What can hang from each mark
Q_922: Q_173
Q_402: Q_196 Q_661 Q_721
Q_134: Q_173 Q_661
Q_661: Q_134 Q_402
Q_196: Q_402 Q_631
Q_73: Q_173
Q_173: Q_73 Q_134 Q_922
Q_631: Q_196

Each row was made from one small tree. Brackets hold a mark, then the marks that hang from it, in the order of their numbers. Every link used is in the known rows. Write each row's tree.
Known rows
{Q_196 Q_402}: [  6   0  10   7  -6  15  14  12   9  -5   8  -9 -15 -12   9  -9   6   9
   2   5  -5   3  -3]
{Q_631 {Q_196 {Q_402 Q_721}}}: [  5  -6   3   8  -7  13  18  21   7 -16  -5 -18 -17 -16   4 -13   5  12
   4   1  -3  14  -2]
{Q_73 {Q_173 {Q_134 Q_661} Q_922}}: [  9   9  11  -6   3   3  21  -1  16   6  10   2   8 -14  -2 -17  -4  10
 -10  23 -10 -12 -12]
{Q_173 Q_73 {Q_134 {Q_661 Q_402}} Q_922}: [  9  11  13  -9   8   3  21   8  22  13  10   4  12 -16  -4 -13  -3   9
 -10  24 -10 -12  -8]
{Q_661 Q_134 {Q_402 Q_196}}: [ -5  -2  13   6   4   4  24  17  19   1   5  -9  -6 -20  11  -3   6  10
   3  11 -16   5   0]
{Q_922 {Q_173 {Q_134 Q_661}}}: [  4  10   7   0  -3  10  18   2  15  -3   8  -3   5 -11   7 -14  -6  16
  -4  19  -5  -6  -6]
{Q_73 {Q_173 Q_922}}: [  9   6  11   1   2   7  14   2  15   2  12  -4  -1 -10   6 -16   5   7
  -9  18 -12 -10 -12]
{Q_631 Q_196}: [  8  -5   7   8  -2   9  10  11   9 -12   0 -10  -7 -14   7 -16   6   7
   1   7  -5   4  -1]
{Q_173 Q_134}: [  7   1  13   4   2  10  10   6  15  -7   7  -2  -5 -12   9 -14   2   9
  -1  11  -4  -2  -6]
{Q_134 {Q_173 Q_73 Q_922}}: [  9  13  13  -4   2  14   9  -2  16   9  10   3   5  -8   5 -17   6   7
 -15  29  -3 -15 -14]
{Q_402 Q_661 Q_721}: [ -2  -4   5   7  -9   5  15  15   9 -11  -2  -6 -15 -16  12  -7   6   8
  -7  13 -11   7  -5]
{Q_196 {Q_402 Q_661} Q_631}: [  6  -6  11   8 -16  13  17  25   4  -8   6 -10 -20 -16  12  -4   9   6
   0  11  -6   6   2]
{Q_922 {Q_173 Q_73 {Q_134 Q_661}}}: [  9  16   5  -5   0  12  16   0  17   2   8   2  10  -9   5 -14  -1  15
  -9  25  -5 -10  -8]
{Q_196 {Q_402 {Q_661 Q_134} Q_721} Q_631}: [ -4  -5   9   9 -15  14  29  31   8  -8   0 -13 -20 -23  14   1   8  12
  -1  15 -11  15   0]
{Q_631 {Q_196 Q_402}}: [  9  -5   7   8  -7  12  15  16   7 -11   1 -14 -14 -15   7 -14   7   8
   5   2  -2   8   0]
{Q_173 Q_73 {Q_134 Q_661} Q_922}: [ 11  12  11  -7   6   8  18   3  16   6   9   3   9 -15  -3 -13  -1  11
 -15  27  -8 -11 -14]
{Q_73 {Q_173 Q_134 Q_922}}: [ 11   6  15  -3   5   7  15   1  19   1  12   1   3 -10   5 -20   2   8
  -7  17  -7 -11 -15]
{Q_661 Q_134 {Q_402 {Q_196 Q_631} Q_721}}: [ -6  -4  12   6   1   7  29  31  18  -6  -1 -19 -10 -26   9   0   5  14
   4  10 -16  11   3]
{Q_922 {Q_173 Q_73 {Q_134 {Q_661 Q_402}}}}: [  7  15   7  -7   4   7  20   6  23   8  11   2  12  -9   4 -13  -4  15
  -5  21  -7 -10  -3]
{Q_402 {Q_661 Q_134} Q_721}: [ -8  -3   6   9  -7   6  23  17  12  -6  -2  -4 -13 -19  16  -3   7  11
  -7  19 -15  10  -6]
{Q_134 Q_173 Q_661}: [  0   6   8   1  -4   8  14  -2   9   7   6   1   1 -12   3 -11  -3  10
  -5  25  -5  -7  -1]
{Q_134 Q_173}: [  2   4  12   4  -2  11   8   0  12   2   7  -1  -5  -8  10 -14   3   8
  -2  19  -2  -6  -3]
{Q_73 {Q_173 {Q_134 {Q_661 Q_402}} Q_922}}: [  6   8  14  -8   5  -3  26   5  22  13  13   2  10 -15  -3 -16  -6  10
  -4  19 -11 -13  -7]
{Q_73 Q_173}: [  7   3   7   3   1   8  10   2  13  -2  10  -4  -6  -9   9 -14   7   6
  -1  12 -11  -6  -4]
{Q_922 Q_173}: [  4   7   7   6  -4  14  10   5  14  -8  10  -8  -4  -7  15 -14   3  13
  -3  14  -6  -5  -6]

Write each row's tree
[  7   5   8  -2   2   2  19  -2  14   3   8   1   3 -13   1 -14  -3  10
  -4  18  -9  -8  -3] | {Q_73 {Q_173 {Q_134 Q_661}}}
[ -3   2   4   2   0   2  23  15  16   1   2  -9  -5 -19   0  -6  -4  13
  -1  11 -14   3   3] | {Q_134 {Q_661 {Q_402 Q_721}}}
[  4  -4  14   5   1   7  18  24  14  -6   5 -17  -9 -21   8  -4   5   8
   5   5 -11   3   3] | {Q_661 {Q_402 {Q_196 Q_631}}}
[ 14  10  14  -5   8  12  11   5  19   0   9   2   5 -11   4 -17   5   9
 -13  22  -5 -11 -16] | {Q_173 Q_73 Q_134 Q_922}
[  5  -2   8   8  -8  19  18  26   8 -13   3 -19 -19 -18   6  -6   5  13
   3   5  -6   8   1] | {Q_196 {Q_402 Q_721} Q_631}
[  2  -3  10   2  -1   3  24  23  11  -1   3 -16  -4 -24   0  -2  -1  11
   3  11 -14   1   6] | {Q_134 {Q_661 {Q_402 {Q_196 Q_631}}}}
[ -3  -1  15   6 -17  15  25  18   8   5   7  -3 -13 -18  17  -4   8   8
   0  25  -4   4   3] | {Q_196 {Q_402 {Q_661 {Q_134 Q_173}}} Q_631}
[-11   1   9   6 -10   7  22   8  14   2  -2   2  -8 -16  15  -7   5  11
  -8  28  -9   6  -3] | {Q_402 {Q_661 {Q_134 Q_173}} Q_721}
[ 12  14   9  -2   3  16  10   2  19  -4  10   0   5  -5  12 -18   5  13
  -7  19  -3  -9 -10] | {Q_922 {Q_173 Q_73 Q_134}}
[ -1  -8   7   7 -10   7  19  28   6 -18  -7 -18 -18 -23   9  -2   8  11
  -5  11 -11  12  -3] | {Q_402 {Q_196 Q_631} Q_661 Q_721}
[  7  15   9  -6   0  11  15  -2  13  15   9   5  10 -11  -2 -14   0   9
 -17  36  -6 -15 -11] | {Q_134 {Q_173 Q_73 Q_922} Q_661}
[  3  13  14  -2   4  14  17   0  20  14  11   6   8 -11   9 -13   7   8
 -14  36  -7 -12 -13] | {Q_661 {Q_134 {Q_173 Q_73 Q_922}}}
[  2  -4   8   7  -3  13  16  25   8 -19  -4 -22 -14 -22   6  -4   6  13
  -2   7 -10   8  -3] | {Q_402 {Q_196 Q_631} Q_721}
[  2   9  11  -1  -3   8  18  -2  12  10   8   1   5 -14   0 -14  -4  11
 -11  30  -5 -11  -9] | {Q_134 {Q_173 Q_922} Q_661}
[ -3  -6   4   7  -8   2  18  19   7 -16  -8 -13 -17 -20   9  -3   7  10
  -7  10 -12  11  -7] | {Q_402 Q_196 Q_661 Q_721}
[  2   9   8  -6   2   3  19   6  16  14   3  -2   6 -15  -2  -7   1   9
  -5  24  -9  -7   1] | {Q_134 {Q_173 Q_73} {Q_661 {Q_402 Q_196}}}
[ -7   1  10   6   3   6  25  19  21   1   4  -7  -8 -20  11  -5   3  12
   1  11 -15   6   1] | {Q_661 Q_134 {Q_402 Q_721}}
[ -7  -7   8   9  -9   7  28  30   8 -13  -6 -15 -15 -27  14   3   9  12
  -5  18 -15  15  -3] | {Q_402 {Q_196 Q_631} {Q_661 Q_134} Q_721}
[ -3   5  11  -1  -2   2  18   3  15  15   8   1   2 -14   2 -11  -4   9
  -1  20  -7  -8   5] | {Q_134 Q_173 {Q_661 Q_402}}
[ -4 -10   4  10 -14   8  29  25   7 -11  -8 -11 -18 -21  13  -6   8  10
   0  11  -8  20  -1] | {Q_631 {Q_196 {Q_402 {Q_661 Q_134} Q_721}}}
[ -7   1  13   7  -8   6  19   4  12   7   4   6  -6 -14  18  -8   7   7
  -6  29  -8   0  -2] | {Q_402 {Q_661 {Q_134 Q_173}}}
[ -8   7  15   0   2   7  27  11  25  12   7  -1   1 -16   9 -12   0  13
  -5  25 -10  -2  -6] | {Q_661 {Q_134 {Q_173 Q_922}} {Q_402 Q_721}}
[ -6  -3   7   9 -13  10  28  22   9  -5  -1  -7 -19 -19  14  -2   8  11
  -3  14 -12  14  -4] | {Q_196 {Q_402 {Q_661 Q_134} Q_721}}
[ -5   4  16   4  -8   7  22   4  15   9   8   7  -1 -15  15 -10   6   8
 -12  34  -8  -5 -11] | {Q_402 {Q_661 {Q_134 {Q_173 Q_922}}}}
[  6 -10   6   9 -15   8  18  19   3 -10  -2  -9 -17 -15  10 -11   9   5
   1   6  -3  11   0] | {Q_631 {Q_196 {Q_402 Q_661}}}
[ -1  -4   6   8 -14   9  20  20   7 -10  -1 -10 -21 -16  10  -5   7  10
  -3   8  -8  12  -4] | {Q_196 {Q_402 Q_661 Q_721}}
[ -2  -2   6   2  -1   3  28  28  12  -6  -2 -20  -7 -27  -2  -1  -3  14
   0   9 -15   7   5] | {Q_134 {Q_661 {Q_402 {Q_196 Q_631} Q_721}}}
[ -9  -2   9   6   4   4  28  22  20  -4  -3 -14 -10 -23   9  -2   4  14
   2   8 -17  11  -2] | {Q_661 Q_134 {Q_402 Q_196 Q_721}}
[  0  10  14  -1   6   9  18   4  24  18  11   6   5 -11  11 -10   7   7
  -3  26  -9  -8   1] | {Q_661 {Q_134 {Q_173 Q_73}} Q_402}
[ -5   6   7   1  -6   9  19   7  15   6  -1   6  -3 -13  14  -7   9   9
 -13  33  -9   1  -5] | {Q_402 {Q_661 {Q_134 {Q_173 Q_73}}} Q_721}
